Each row was made from one path, in order. Every step used is in the known rows, and no mark comes twice. Write each row's path.
Known rows
lunu-refir-suvuz: [-2.69  0.31  0.67  1.15  1.22  1.47 -0.26  1.12  1.84 -1.04  1.15 -2.20
 -0.83 -3.23  2.17 -0.87 -1.33  1.66  1.62  0.94 -1.71]
refir-suvuz: [-2.29  0.30  0.85  1.40  2.77  1.29 -0.53  2.28  1.84 -1.34  0.29 -1.16
 -1.90 -1.97  2.32 -0.56 -1.37  1.09  1.70 -0.59 -0.47]
pifo-refir: [-1.11  0.38 -0.72  0.77  2.80 -0.49 -2.21  0.76  0.83 -1.96 -0.18 -2.97
 -0.08 -2.66  3.15  0.60  0.55  0.62  1.33  1.08 -2.15]
refir-suvuz-pifo-lunu-kizom: [-1.18  0.56 -0.11  0.91  4.04  1.21  1.85  0.82  1.45 -1.65 -2.14 -0.35
  0.79 -1.27  1.52 -0.25 -2.23  1.54 -0.03  0.67  0.55]
refir-suvuz-pifo-kikato-lunu: [-2.15 -0.54 -1.50  0.71  2.77  2.55 -1.64  3.87  0.24  0.07 -0.24  0.71
  0.41 -1.34  0.67  4.50 -3.85  1.95 -1.17  0.70  0.50]
kizom-refir-suvuz: [-3.59  0.95  2.01  0.57  2.61  0.14 -0.83  1.73  1.64 -2.17  0.95 -1.64
 -1.18 -2.22  2.54 -0.68  0.12  2.48  1.22  0.23  0.65]
sizu-lunu-refir-suvuz-pifo-kikato: [-4.75  0.14 -1.82  1.06 -0.39  2.89 -2.57  0.65  1.05  0.72  1.73 -1.04
 -0.18 -3.37  0.99  4.14 -2.07  2.87  1.90  0.73 -2.03]
kizom-lunu-refir: [-1.27 -0.26 -0.33 -0.25  3.02  0.16 -2.33 -0.04  1.08 -0.54 -0.62 -2.83
  1.15 -3.39  1.60  1.44  1.10  2.00  2.43  1.58 -1.61]
kizom-lunu: [-0.84 -0.27 -0.28 -0.10  4.62 -0.20 -2.74  0.96  1.23 -0.70 -1.34 -1.87
  0.17 -2.24  1.72  1.86  0.90  1.37  2.62  0.23 -0.39]
refir-suvuz-pifo: [-3.19  0.38 -0.73  1.56  3.17  2.14 -1.48  2.20  1.22 -1.08  0.09 -0.44
 -0.85 -1.82  2.22  1.06 -2.23  3.19  1.38  0.04 -0.67]
refir-suvuz-pifo-kikato-lunu-kizom: [-1.76 -0.77 -1.07  0.20  2.82  2.44  0.85  1.56  0.44  0.16 -1.59  1.19
  1.31 -1.46  0.43  3.65 -3.61  1.67 -1.85 -0.22  0.34]
kizom-refir-suvuz-pifo: [-4.38  1.20  0.53  0.96  2.98  1.34 -1.54  1.42  1.09 -1.48  0.61 -1.06
 -0.24 -1.96  2.58  0.85 -0.53  4.62  1.11  0.72  0.50]
kikato-pifo-refir-suvuz: [-1.21  1.42  0.54  2.48  1.16  2.52  0.25  2.41  1.56 -1.27  0.22 -2.98
 -0.30 -2.51  1.99  0.81 -0.59 -0.77  1.50 -0.13 -0.10]
lunu-refir-suvuz-pifo-kikato: [-4.27  0.15 -1.42  1.70  0.45  2.56 -1.21  1.02  0.62  0.48  1.56 -0.48
  0.09 -3.78  1.17  3.70 -3.06  3.06  1.11  1.12 -1.21]
pifo-lunu: [ 0.12  0.46  0.23  0.70  4.61 -0.77 -0.05  1.36  1.01 -2.68 -1.35 -1.27
 -0.55 -1.83  1.54  0.82 -0.30  0.43  0.13  2.48 -0.31]
sizu-refir-suvuz: [-2.75 -0.92  1.21  1.03  1.73  2.22  0.31  1.30  2.27 -1.73  0.67 -0.23
 -0.65 -3.41  1.64  0.44 -0.03  2.19  1.24  0.34  0.02]
kikato-pifo-refir: [-0.59  1.41 -0.38  2.06  2.01  1.82 -0.12  0.54  0.91 -1.91 -0.57 -3.00
  0.33 -3.02  1.72  2.20  0.82  0.09  0.35  1.34 -1.30]
sizu-suvuz: [-0.45  0.54  0.13  0.88  3.16 -0.17  0.85  0.65  2.22 -1.81  0.38 -0.46
 -1.38 -3.83  2.28  0.51 -0.97  1.83  1.06  1.08  1.09]
kizom-lunu-refir-suvuz: [-1.91 -0.15  0.41  0.15  2.20  1.38 -1.83  1.60  1.85  0.11  0.30 -2.74
  0.62 -2.80  1.92 -0.10 -0.41  1.18  3.85  0.36 -0.59]
sizu-kizom-refir-suvuz-pifo: [-3.64  0.98  0.22 -0.41  3.92  1.61  0.08 -0.75  0.84 -1.17  1.06  0.11
  0.44 -1.71  2.15  0.14 -0.58  3.99  1.26  0.57 -0.86]
suvuz-pifo-refir: [-2.32  0.78 -2.09  1.01  3.27  0.80 -2.98  0.49  0.17 -1.46 -0.59 -2.35
  0.71 -2.43  3.31  2.15 -0.42  2.94  1.11  1.61 -2.36]
suvuz-pifo-lunu: [-0.87  0.88 -1.18  0.87  5.02  0.28 -0.86  1.17  0.33 -2.26 -1.52 -0.71
  0.11 -1.69  1.67  2.23 -1.02  2.42 -0.46  2.92 -0.57]
lunu-kizom: [-1.15 -0.11  0.06  0.52  3.45 -0.18  1.03 -2.14  1.51 -1.79 -1.82 -0.95
 -0.16 -2.41  1.56  0.20  0.27  1.55 -0.42 -0.28 -1.65]
suvuz-pifo: [-2.74  0.22 -1.69  1.20  3.96  1.15 -1.88  0.51  0.56 -1.65 -0.79 -0.67
 -0.29 -2.26  1.95  2.69 -0.75  3.93  0.27  1.16 -1.79]
suvuz-pifo-kikato-lunu: [-1.51 -0.71 -2.36  0.28  3.48  1.45 -1.99  1.90 -0.40 -0.59 -1.16  0.66
  0.79 -1.80  0.44  6.18 -2.41  2.77 -2.66  1.92 -0.73]
lunu-kizom-refir-suvuz-pifo: [-4.38  0.81  0.65  0.52  2.93  1.25  0.87 -0.52  1.40 -1.45 -0.71 -0.77
  0.83 -1.95  2.31  0.04 -0.41  4.28  0.22  0.05  0.32]

Write each row's path
[ 0.09  1.53  0.64  1.60  2.43  1.77  2.45 -0.07  0.89 -2.28 -1.17 -2.40
  0.88 -3.50  0.29  2.02  0.26  0.30 -1.25  4.18 -0.65] => kikato-pifo-lunu-refir
[-1.03 -0.33  0.34  0.05  1.96  1.96 -0.41  2.56  1.34 -1.24 -0.13 -1.99
  0.43 -2.01  1.56 -0.12 -1.84  0.97 -0.92  1.98 -1.22] => kikato-lunu-refir-suvuz
[-2.30 -0.26 -0.04  1.16  3.17  2.43  0.79  2.17  1.55 -2.02 -0.49  0.31
  0.90 -2.60  1.04  1.69 -0.93  3.06  0.54  2.64  1.03] => sizu-refir-suvuz-pifo-lunu
[ 0.93  1.23  0.97  1.50  3.94  1.41  4.51 -1.23  1.38 -2.55 -3.08 -1.10
  1.03 -2.45 -0.16  1.47  0.30 -0.57 -2.13  1.72  0.11] => kikato-pifo-lunu-kizom
[-3.74  0.01 -1.21  1.76  2.07  2.21 -1.76  2.18  0.47  0.07  1.00  0.45
 -1.05 -2.38  1.29  3.95 -3.08  2.65  1.41 -0.40 -0.01] => refir-suvuz-pifo-kikato
[-3.52  0.23 -0.44 -0.06  2.55  1.23 -1.77  3.05 -0.02 -0.73  0.29  0.21
  0.74 -1.71  1.08  4.38 -2.20  3.48 -1.62  1.74  1.83] => kizom-refir-suvuz-pifo-kikato-lunu
[-1.79 -0.15 -0.60 -0.04  2.71  0.35 -0.44 -2.61  1.96 -1.38 -1.83 -1.71
 -0.39 -2.24  1.48  0.89  0.97  1.05  0.27 -0.54 -2.57] => sizu-lunu-kizom
[-1.76  0.72 -1.54  1.07  3.51  1.11  0.62  0.84  1.67 -1.56  0.17  0.15
 -0.32 -3.48  2.54  2.06 -1.56  3.96  0.99  1.55  0.83] => sizu-suvuz-pifo
[-1.56  0.90 -1.50  0.76  3.58  0.47 -0.25  0.17  0.32 -2.05 -0.89 -1.70
  1.19 -2.81  1.50  1.81 -0.90  3.35 -0.27  4.23 -1.59] => suvuz-pifo-lunu-refir
[-0.90  1.16 -2.02  1.00  2.76  0.34 -0.49  0.99  1.31 -1.60  0.29 -1.68
  0.86 -3.87  3.72  1.58 -1.37  2.83  2.12  1.73  0.12] => sizu-suvuz-pifo-refir
[-1.84  0.59  0.92 -0.94  4.30 -0.68  0.23 -2.69  0.79 -2.13  0.56 -0.64
  0.00 -2.34  2.01  0.18  1.78  2.39  0.45  1.31 -1.56] => sizu-kizom-refir
[-2.61  0.08 -0.97 -0.65  3.22  0.33  0.27 -1.25 -0.33 -1.02 -2.23  0.59
  2.48 -1.98  0.45  5.08 -0.75  3.70 -3.53  1.85  0.47] => suvuz-pifo-kikato-lunu-kizom-refir
[-2.62  0.71  1.35 -0.02  3.26 -0.95  1.02 -2.62  1.19 -2.31 -1.49 -1.55
  0.47 -2.75  2.02 -0.17  1.96  2.79 -0.75  0.53 -0.69] => lunu-kizom-refir
[-2.68  0.17 -0.93  0.33  2.52  2.50 -2.43  1.90  1.06  0.68 -0.06 -2.00
  1.44 -2.78  2.03  1.39 -1.21  3.26  3.36  0.87 -0.87] => kizom-lunu-refir-suvuz-pifo
[-4.65  0.59 -0.03  0.70  1.88  0.89  0.61 -0.56  0.67 -0.26  0.03  0.39
  0.53 -2.65  1.42  2.91 -1.26  3.56  0.13 -0.61  0.89] => lunu-kizom-refir-suvuz-pifo-kikato
[-0.96  1.20  1.57 -0.17  4.34 -1.82  2.09 -1.73  1.09 -3.40 -2.32 -1.56
  1.10 -2.09  1.56 -0.46  1.40  1.51 -1.16  2.28  0.58] => pifo-lunu-kizom-refir
[-2.95  0.76  0.76 -0.62  2.49 -0.53 -0.26 -3.06  1.72 -2.31 -1.41 -2.29
  0.12 -2.66  1.96  0.77  2.57  2.47  0.16  0.21 -1.27] => sizu-lunu-kizom-refir
[-3.19  0.67  1.92  0.26  2.63 -0.01  1.62 -0.68  1.92 -1.82 -0.63 -1.33
 -0.23 -2.29  2.34 -1.51  0.37  2.17  0.55 -0.63  0.62] => lunu-kizom-refir-suvuz
[-0.53  1.20 -1.00  0.61  3.04  0.62  2.23  0.29  1.51 -2.05 -0.12 -1.00
  1.24 -4.31  1.93  1.20 -1.91  3.25  0.43  4.83  0.78] => sizu-suvuz-pifo-lunu-refir
[-1.56  1.15  2.63  0.08  3.49 -0.81  2.54  0.35  1.84 -2.95 -1.49 -1.56
  0.31 -1.82  1.80 -1.83 -0.05  0.88  0.00  1.06  1.82] => pifo-lunu-kizom-refir-suvuz
[-0.61  1.67  1.56  2.07  1.56  2.90  2.90  1.87  1.61 -1.68 -0.12 -2.31
  0.28 -3.05  0.33  0.47 -1.18 -0.42 -0.11  2.69  0.43] => kikato-pifo-lunu-refir-suvuz
[-2.07 -0.53 -2.87  0.16  2.02  1.74 -1.69  0.52 -0.63 -0.23 -0.38 -0.36
  1.77 -3.05  0.32  5.93 -2.21  3.38 -2.47  3.51 -1.88] => suvuz-pifo-kikato-lunu-refir
[-1.53  0.71 -0.16  1.37  4.30  1.40 -0.39  3.05  1.06 -1.76 -0.68 -0.61
 -0.36 -1.17  1.83  0.71 -2.40  2.03  0.84  1.78  0.58] => refir-suvuz-pifo-lunu
[-0.97  0.86  0.86  0.88  2.25  0.76  0.69  1.97  1.57 -1.96  0.01 -2.30
 -0.33 -2.87  1.56 -0.98 -1.67  0.42  0.89  2.56 -0.44] => pifo-lunu-refir-suvuz
[-0.39 -0.81 -0.87  0.05  3.17  0.39 -1.33  1.78  0.14 -1.10 -0.95  0.00
  0.00 -2.21  0.49  4.74 -1.55  0.57 -1.89  1.41 -0.36] => pifo-kikato-lunu
[-0.93 -0.45  0.34 -1.12  3.05  1.58 -0.45 -0.59  1.58  0.82  0.55 -1.31
  1.25 -2.59  1.40 -1.00 -0.35  0.71  3.86  0.21 -1.82] => sizu-kizom-lunu-refir-suvuz
[-1.67  1.37  0.53 -0.54  4.92  0.69  1.17  0.08  0.59 -1.84  0.21  0.17
  1.00 -1.08  1.68 -0.27 -0.69  2.55  0.76  2.35  0.40] => sizu-kizom-refir-suvuz-pifo-lunu
[-1.79  0.57  0.01  1.19  2.08  0.44 -1.76  2.35  1.61 -1.44  0.58 -2.75
 -0.67 -2.34  3.44 -0.87 -1.00  0.00  2.61 -0.24 -0.92] => pifo-refir-suvuz
[-1.57 -0.92 -0.48  0.27  0.94  1.79 -0.43  2.78  0.71 -0.16  0.72 -0.80
  0.35 -2.62  0.57  2.57 -2.96  0.42 -1.15  1.64 -0.64] => pifo-kikato-lunu-refir-suvuz
[-5.03  0.74 -0.22  1.19  1.83  1.18 -1.76  1.68  0.50 -0.52  1.57  0.01
 -0.41 -2.96  1.68  3.80 -1.44  3.97  1.23  0.35  1.22] => kizom-refir-suvuz-pifo-kikato
[-0.97  2.10  3.01  1.23  2.99  1.38  4.44 -0.22  1.96 -2.51 -1.66 -1.58
  0.94 -2.12  0.65 -0.34  0.47  0.05 -1.29  1.28  2.45] => kikato-pifo-lunu-kizom-refir-suvuz
[-0.83  1.77  0.32 -0.11  4.39 -0.91  4.06 -1.54  1.59 -2.75 -1.79 -0.24
  1.91 -3.29  2.27  0.55 -0.48  3.78 -1.01  3.17  3.01] => sizu-suvuz-pifo-lunu-kizom-refir
